Each row was made from one walk, in order. Every step used is in the known rows, and no mark comes twice. Write each row's walk.
Known rows
X, L: [ 20.8   9.1 -28.6  24.9   5.0   7.3  27.3   6.2 -20.9   8.9  20.0  -5.4
   9.8 -16.0 -10.5  17.6 -16.6  13.6  -8.5 -10.8 -10.9 -28.4  -7.0  11.7
 -25.7  54.5  10.6  55.2 -17.1  -8.6  15.7]
E, R, G, W: [ 16.0  14.6 -10.1  31.0  16.7  -5.0  46.2   3.8 -17.7  51.5   0.6  16.5
  -8.0  -2.1 -22.1  32.4 -11.3  18.5   2.5  -8.2  12.3  17.5   9.5  -4.7
  32.3  22.1   6.4  34.8 -11.5 -20.9  38.1]
S, G, W, R: [ 13.4  39.5  12.6   6.8  22.7   8.5  21.0  28.2 -17.0  28.7 -10.7  13.4
   8.2  -7.5 -28.1  34.6 -30.5  22.1  40.9 -22.9  25.7 -14.2  -1.0  -5.3
  31.9  20.4   8.5  13.7 -14.4 -27.7  -0.7]
E, L, R, S, G: [ 36.4  18.2 -23.8  21.8  56.5   6.6  50.0  12.4  -7.9  18.7   4.5   7.9
 -12.5  -5.1 -15.5  28.1 -24.2  13.8 -16.3 -24.4  -9.1 -16.1   9.2   8.9
 -19.7  38.3  -1.9  28.7 -22.2  -8.6  35.9]
E, R: [  5.1   4.4 -25.1  37.8  20.8  -3.3  37.4   3.8 -11.7  49.1  19.3 -14.2
  11.1 -12.3  -8.5  23.8 -10.7  15.6  -3.6  -7.9  -7.4  15.9   0.4 -14.3
  11.0  41.0  -0.9  48.1 -10.8 -16.3  34.0]
C, R: [  2.2  -9.4 -11.5  31.2   4.1  -6.3  25.8   9.0 -12.3  16.5  33.6   9.1
   2.7 -20.8  -5.8  24.1  -8.0 -11.3  -2.8 -19.9   0.7   4.8   7.9   2.8
  21.6  45.5  -4.4  55.0 -10.9  -7.0  30.5]
D, R, P: [ 19.1 -10.0  -8.4  27.6 -20.7   8.4  12.9   8.8 -35.1  21.2  13.7  11.7
   4.6   1.2 -20.1  19.5  -7.0  -8.2 -26.3 -22.7 -21.8  -0.5 -10.5  26.5
  13.5  37.3   5.2  23.7 -14.2  37.9  48.8]
G, S, R, D: [ 17.1  19.7  15.7  16.5  11.0  10.8  11.7  28.0  -2.9  28.0 -14.1  -5.4
   6.0 -25.8 -33.4  37.9 -23.5  21.7  26.1 -18.4  12.3  -6.3   1.6   7.1
  24.8  21.2  -1.8   4.2 -12.5 -16.2  -3.6]
X, L, R: [ 25.2  20.8 -31.9  20.5  22.1  18.0  35.7  14.6   1.0  16.4  26.8 -16.9
   6.5 -23.6   0.1   6.5 -27.3   0.1  -8.6 -11.7 -22.2 -18.0 -11.1   0.0
 -36.7  52.9   9.0  70.1 -23.3 -12.3  27.1]
D, R, W, G, S: [  1.5  18.1  14.4  18.1 -16.8  15.8   6.4  19.7 -37.7  25.8 -11.1  24.6
  -0.6   3.3 -26.5  34.8 -10.3   4.1   7.3 -18.5  11.9   0.0  13.0   4.0
  42.3  20.2  15.3  14.7   1.0   9.6  36.3]
S, R, W: [ 15.3  11.3  -3.0  16.2  21.3  -0.4  29.8  15.7   0.4  21.6  -1.9   2.9
 -12.9 -11.5 -29.0  23.2  -6.4  18.5 -13.8 -16.3   4.5 -14.3  -5.4  21.8
  20.9  26.4  -4.0   9.3 -20.7  15.9  10.9]
W, G, S: [  4.4  27.5   1.8  18.6  11.0   7.6   8.1  24.4 -40.6  21.6  -3.2  13.4
  12.3   3.8 -21.6  38.4 -18.6  21.9  36.8 -14.2  14.3   3.1   2.1 -12.1
  26.1  25.2  11.6  28.6  -0.1 -28.0   2.8]
E, L, R: [ 17.9  15.9 -37.6  30.8  44.9   9.3  45.8  13.6   3.6  27.4  29.1 -20.5
   7.7 -16.1   0.8  19.3 -22.2  11.4  -0.4 -11.6 -21.4  -8.5  -4.9  -2.2
 -32.3  52.1  -1.6  60.4 -16.3 -18.8  33.8]
C, R, S, G, W: [ 24.5   6.5  16.5  16.3   6.6  -4.8  28.9   7.4 -25.8  10.5   1.9  36.0
 -22.0 -10.2 -27.6  35.1 -18.5  -3.8   7.7 -30.8  27.4  -0.9  26.5  10.2
  46.8  21.3   4.3  20.9 -16.3  -7.5  26.7]
L, E, R: [  7.8  16.9 -21.3  25.9  20.8  -1.9  46.3   9.2  -5.3  45.8  21.1  -3.7
   9.9 -16.1   0.7  13.9 -27.5  12.2   1.6   7.0 -10.1  15.3  -4.1 -10.3
  -2.6  49.6   6.4  66.4 -17.5 -20.2  31.8]
L, R, P: [ 32.7   8.7 -24.5  21.7  28.7   9.3  33.7  15.8 -15.0  26.1  16.4   0.7
  -2.1  -0.9 -12.4   5.1 -13.6  -3.5 -20.2 -19.2 -25.9  12.0 -20.5   9.6
  -1.1  31.4  -0.2  41.3 -22.7  22.0  37.5]
S, R, D: [ 25.5   6.5  -0.2  20.0  18.8   6.4  24.4  23.0   4.8  21.2  -3.1  -4.1
   6.3 -25.2 -29.6  31.3 -17.3  17.5  -5.6 -19.2  -3.3 -11.0  -3.5  20.9
  12.8  32.1  -6.2  10.1 -20.3  -4.5  10.0]
T, D: [ 23.1 -15.8 -26.6  28.1 -14.0   8.0   3.0  12.8 -32.9  28.5  22.6  -1.2
  13.1 -17.6 -11.3  29.2  -1.5   1.5 -25.2 -11.2 -32.0   5.7   5.1  20.8
   5.4  47.0   7.8  38.6  -9.8  -6.3  25.7]
C, R, D, T: [ 25.1 -30.4  -1.4  35.5  -6.1   6.4  17.0   9.2  -7.8  28.6  23.9  16.6
  15.2 -34.2 -11.0  29.0  -0.6 -22.2 -54.0 -18.1 -16.3   9.7  21.3  16.9
  26.7  44.5  -1.9  39.6  -7.7   3.9  51.8]
E, L, R, W, G, S: [ 16.3  41.4 -17.7  21.3  52.0  16.3  46.7  21.0  -9.1  28.3  -6.0   6.2
  -2.0   1.1 -14.8  24.9 -21.7  23.0  18.2 -13.2   9.7  -4.5   4.1 -11.0
   2.3  23.9   6.2  38.6  -4.1 -11.0  29.7]
W, G, S, R: [  1.5  39.8  17.6  11.2  17.6  11.0   9.4  34.5 -14.8  21.2 -14.1   6.3
  12.4  -3.7 -29.9  42.8 -27.3  29.5  47.4 -18.4  26.9 -10.4  -6.5 -13.5
  30.3  19.7   3.8   9.4  -5.6 -25.9 -13.1]
W, G, S, R, P: [ 17.5  36.6  17.0  11.5  22.3  10.8  15.7  32.4 -25.8  20.4 -24.7  19.6
   7.0  12.1 -37.8  33.5 -22.3  29.0  31.7 -23.6  23.6  -6.6 -19.7  -1.5
  37.8  10.1   1.6  -4.3  -9.0  11.9  -4.5]
T, D, R, S, G, W: [ 36.3  -7.5  13.1  15.5 -44.3  18.4  -5.3  12.7 -44.8  25.7  -5.0  24.5
  -6.9 -12.6 -31.2  43.3 -15.2 -11.2 -22.7 -26.9 -12.3  -3.0  29.2  32.7
  33.0  28.3  19.8   1.3 -14.1   6.0  43.7]
D, R, S: [ 17.4  -9.1  -7.8  26.7 -21.7   5.3   8.9   9.3 -29.9  22.8  10.3  14.2
  -2.6 -12.8 -19.5  30.5  -4.8  -8.0 -30.9 -18.2 -16.3  -5.7  16.4  27.7
  15.9  37.5   6.2  24.8 -12.5  17.9  52.8]
X, L, R, G, W: [ 36.5  30.7 -16.4  13.9  16.9  16.8  44.9  13.7  -5.2  18.5   7.6  13.1
 -12.2 -14.1 -14.0  15.3 -26.9   2.5  -2.3 -13.1  -1.3 -17.2  -2.2   9.8
 -15.3  33.9  17.7  57.2 -24.5 -15.8  31.7]

Write each row's walk
[  9.9  34.7  -1.6  15.2  14.7   7.7  19.6  27.1 -11.1  35.9  -0.4   1.1
  16.2 -15.7 -20.5  26.3 -21.3  18.8  35.9 -13.2  15.3  -7.5  -3.0  -1.6
  28.6  24.9   7.2  33.9  -9.8 -20.9  10.0]	G, W, R
[ 17.8  26.9  -7.7  20.4  16.8  -3.2  54.8   9.2 -11.4  47.4   0.7  26.0
  -9.7  -6.7 -12.5  23.6 -26.6  15.0   8.6   5.9  10.2  17.3   5.1   1.0
  19.7  30.9  14.7  53.0 -18.4 -23.8  36.2]	L, E, R, G, W
[ 24.1  30.9 -16.8  17.6  17.7  17.5  33.6  17.7 -10.7  22.9   3.4  14.4
  -9.4 -15.5 -12.5  18.9 -23.6   2.9   4.8 -12.7  -1.2 -14.6   0.0   0.1
 -15.9  33.8  14.4  54.1 -16.8 -16.4  23.4]	X, L, R, G, S
[ 24.4 -13.1  -0.2  23.6 -51.9  16.7  -0.1  13.1 -37.6  34.0   7.2  28.5
  -2.2 -13.6 -23.8  42.3  -4.3 -15.2 -25.7 -17.0 -19.5   3.2  19.7  34.4
  30.7  32.3  20.8  22.9  -8.4   3.1  51.4]	T, D, R, G, W
[ 21.3  -4.1   6.4  18.0 -12.7   5.5  10.6  10.8 -36.1  16.1  -0.6  27.3
 -10.7  -5.2 -27.6  37.7 -13.4  -4.5 -26.2 -28.1  -6.7 -12.4  18.2  24.6
  19.0  34.0   8.0   4.7 -17.5  12.1  42.5]	D, R, S, G
[ 13.8  14.5 -22.1  24.4  26.8  -4.0  57.0   4.4  -4.8  46.2   8.4   7.9
  -8.8 -11.6  -6.7   6.2 -17.1  13.0 -19.5   6.8  -5.9  14.9   1.2   4.4
  11.4  38.4   6.3  55.8 -19.1   4.3  42.1]	L, E, R, W
[  6.9  23.8  12.9  13.8  12.3   5.2  16.8  20.5  -7.5  28.6 -13.2   1.9
 -13.2 -12.8 -32.8  28.8 -12.2  22.9  17.5 -15.3  19.4  -8.8   1.3   9.2
  33.3  15.7   1.1   4.3 -12.9   3.8  -2.3]	G, S, R, W
[ -0.1   0.9   2.9  28.4   0.4  -5.8  23.8  11.5 -25.4  23.2   9.0  40.5
 -13.1 -12.0 -18.5  36.8  -4.3  -8.9  10.5 -20.4  20.7   9.6  19.3   1.7
  42.2  25.3   0.9  40.5  -4.3 -11.5  27.9]	C, R, G, S
[ 21.3   2.8 -24.7  37.6  24.3  -7.2  40.7   1.6 -16.2  48.7   4.2   3.1
  -1.5 -10.0 -17.4  23.6  -3.9  15.6 -24.2  -9.7  -5.7  14.6  12.8  -1.0
  19.1  32.0  -3.3  36.1 -12.2   0.7  46.5]	E, R, S
[ 22.2 -11.2  -8.6  22.9 -31.7  20.1   4.4  15.9 -36.0  25.7   1.5  26.5
   6.4  -4.7 -20.6  31.6   1.1 -10.3 -45.8 -17.7 -23.7   0.9  14.0  28.4
  32.6  34.4  15.0  19.6  -3.6  25.9  57.5]	T, D, R, W, G
[ 30.1  32.2  15.7   7.9  26.4  12.5  25.7  29.9 -12.4  29.2 -22.5  18.0
   9.9 -16.4 -35.7  34.6 -30.9  21.5  28.7 -25.9  22.9 -12.0   4.7   7.4
  36.0  16.1   6.2   3.6 -14.3 -22.7   7.6]	S, G, W, R, D
[ 12.3   4.2   7.8  20.6 -28.7   7.2  14.3  11.5 -31.0  25.5   4.9  27.5
  -9.7  -5.2 -24.9  39.0 -10.9  -5.9  -4.3 -17.6   1.7  -2.3  13.0  23.7
  28.6  28.1  16.1  23.5 -12.7  -1.9  43.8]	D, R, G, W
[ 24.3  14.4 -38.2  28.5  49.4   8.0  56.1   8.1   5.0  28.0  17.6  -8.8
  -9.3 -10.6  -7.0  12.1 -11.7  11.9 -22.3 -12.2 -17.6  -8.6   0.5  11.3
 -19.4  41.4  -1.1  50.7 -17.5   6.2  43.3]	E, L, R, W
[  7.3  41.3  -0.9  16.9  29.7   5.2  48.2  17.4 -18.1  45.8 -15.6  23.5
  -1.1   0.9 -14.9  19.4 -27.2  23.9  20.4   5.7  21.1  19.2   5.3 -18.7
  32.8  21.4  14.8  45.0  -6.2 -12.2  28.8]	L, E, R, W, G, S
[ 31.5  -9.2   6.8  22.1   4.6  13.3  10.1  22.2   2.9  33.4   1.2  -1.9
  17.5 -29.9 -27.1  35.8  -9.3   7.9 -44.1 -15.8 -16.6  -9.5   2.3  22.7
  13.5  35.4  -1.0   3.0 -17.7   3.6  21.0]	S, R, D, T
[ 25.1  29.3 -32.2  23.7  60.5  11.3  59.1  16.4  -1.0  21.4   4.2   6.9
  -1.9   3.5 -10.9  19.4 -15.3  18.8 -13.2 -14.3  -6.3  -9.8  -1.8   1.4
  -9.1  35.1   1.1  43.8 -12.1   0.9  42.4]	E, L, R, W, G
[ 23.7  18.0  27.9  14.5   8.7  22.0   0.0  35.4 -10.5  34.4 -23.7  13.3
  24.8 -16.5 -35.4  47.8 -20.0  18.9  -3.7 -16.4  10.0  -6.6   7.1   0.7
  36.0  18.8   6.1  -7.7  -4.0 -13.2   7.2]	W, G, S, R, D, T
[ 15.1  10.1  -3.1  17.6  19.6  -3.3  30.4  19.3  -5.2  21.4  -3.8  24.0
 -10.3  -6.4 -29.4  37.3  -7.4  16.9 -10.4 -17.5   5.2 -14.6  -4.8  22.2
  17.6  28.4  -3.7   9.9 -21.1  -1.2  11.3]	S, R, G
[ 17.4  34.3  21.2  11.7  21.7  14.6  15.0  36.3  -9.0  21.9 -26.9  10.6
  13.5 -11.6 -36.6  43.8 -27.5  29.5  34.3 -21.3  23.8  -7.8   0.3  -1.1
  35.2  14.0   1.0  -2.0  -6.1 -20.8  -4.7]	W, G, S, R, D
[ 29.9   3.5  -5.7  16.3  19.9  -3.5  22.2   9.1 -38.2  12.6  -4.6  27.8
 -14.9   0.9 -30.0  33.9  -9.4  14.8 -18.9 -23.4   0.4  -9.1  12.0  21.0
  16.1  29.1   3.9   7.5 -18.8  -1.3  19.6]	R, S, G
[ 18.9 -16.0  -9.2  32.8   6.8  -1.8  30.8   9.2  -6.0  17.2  20.5  14.0
   3.3 -28.9 -13.9  25.1  -8.1 -12.0 -15.3 -22.5  -2.3   8.9  13.9  14.7
  26.8  40.0  -6.8  45.4 -10.4  -3.1  39.4]	C, R, D
[ 22.3  14.0 -22.3  26.0  24.4  -5.3  50.0   6.5 -10.6  44.2   5.6  13.0
  -3.2 -14.6  -8.3  14.8 -20.2  12.7 -17.7   4.8  -8.4  14.8   8.8   4.2
   7.0  39.6   4.8  54.9 -19.2  -3.2  44.7]	L, E, R, S
[ 14.6 -22.5 -14.0  30.3 -46.8  18.1  -9.5  13.5 -31.1  31.1  26.2  -1.7
  16.7 -23.8  -9.2  32.5  -5.1 -17.7 -32.4 -15.9 -38.7   2.2   9.9  24.1
   8.3  51.8  12.3  36.2  -7.4   6.6  47.5]	T, D, R
[ 24.4  23.7  -2.6  11.6  34.7   2.3  26.8  24.4 -20.7  24.7 -18.7  32.6
  -0.6  -6.5 -31.8  31.8 -14.6  17.5  -2.8 -24.6  12.7 -18.4   7.5  12.7
  27.9  21.5  -1.4   5.1 -16.0   0.8  18.2]	W, R, S, G
[ 13.8  12.9 -21.6  26.5  26.3  -6.8  57.4   8.3  -8.8  45.3   7.4  29.3
  -6.1  -6.8  -7.4  20.4 -18.6  10.8 -16.0   5.7  -4.8  14.6   1.4   4.2
   6.8  40.4   5.9  55.7 -18.2 -12.4  42.2]	L, E, R, G
[ 25.3  32.4  -1.9  13.9  16.9   5.3  23.1  24.4 -16.5  33.7 -14.3  18.3
   3.8 -13.9 -30.1  26.6 -14.6  18.9  16.2 -14.4  17.8  -8.6  10.0  12.7
  37.5  14.6   5.1  22.0 -10.8  -3.0  22.8]	G, W, R, S
[  9.1 -10.2 -11.8  28.6   8.5  -7.0  36.5   2.0 -11.6  17.3  20.8  21.5
 -15.0 -16.2 -13.9  16.8   2.0 -10.5 -23.5 -19.9   5.1   4.9  13.8  16.1
  34.4  34.5  -3.9  45.2 -11.1  16.7  41.1]	C, R, W
[ 23.3  12.6 -23.7  26.7  25.7  -2.1  53.2   6.6 -16.6  43.6   9.6  10.2
   4.2  -0.2  -8.0   4.3 -22.7  12.1 -14.3   1.4 -13.4  19.0 -16.9   2.8
   4.5  39.8   3.9  53.2 -19.5  17.1  40.7]	L, E, R, P
[ 22.7   4.6  21.8  19.3  -2.8  17.5  -2.2  27.6  -4.9  40.0 -10.5  -3.3
  17.3 -30.8 -30.1  41.5 -16.0  11.6 -12.9 -14.7  -1.2  -6.1   9.1  10.1
  25.6  25.0   4.0  -1.7  -9.7  -8.4   8.0]	G, S, R, D, T
[ 15.4  25.8 -22.8  26.4  40.5   9.2  43.2  17.6  -8.8  33.4   5.6  10.8
  -7.7  -7.6 -10.8  32.4 -18.1  13.3  12.2 -12.1  -1.0  -3.4   6.1  -1.4
 -11.5  32.6   3.0  45.4  -9.2 -23.5  30.3]	E, L, R, G, S
[ 29.1  -5.1 -11.9  30.5  11.7   9.8  37.6  10.3  -1.5  58.7  11.8   2.3
  21.7 -29.2  -4.7  18.4 -21.4   1.6 -50.3   7.8 -27.3  19.1   9.2   4.2
   3.3  47.9   8.2  49.7 -15.8  -8.0  52.3]	L, E, R, D, T
[ 36.4  17.3  21.6  10.6  12.9  20.1  11.2  30.3 -13.1  40.8 -19.0  19.6
  20.9 -20.7 -34.2  39.3 -23.2  10.7 -10.4 -21.1   9.6 -10.1  12.0   8.9
  36.9  19.3  11.2  -3.2 -12.3 -15.4  20.0]	S, G, W, R, D, T
[ 28.3  -0.5  -6.3  24.2  12.3  15.8  12.3  26.9  -4.7  46.1  -2.1  10.1
  33.0 -29.2 -21.1  29.4  -5.7   4.1 -40.0 -12.2 -15.1  -6.1   6.0  15.0
  21.2  34.5   0.8  20.3  -7.6   2.3  35.8]	W, R, D, T
[  9.1  -8.7  -7.3  24.6 -20.3   7.5  16.1   5.5 -23.9  24.4  12.6   9.5
  -8.4  -9.9 -18.5  22.3  -1.1  -7.5 -32.7 -16.5 -15.0  -5.4   8.3  27.1
  20.4  36.4   8.2  25.9 -12.2  25.5  50.1]	D, R, W
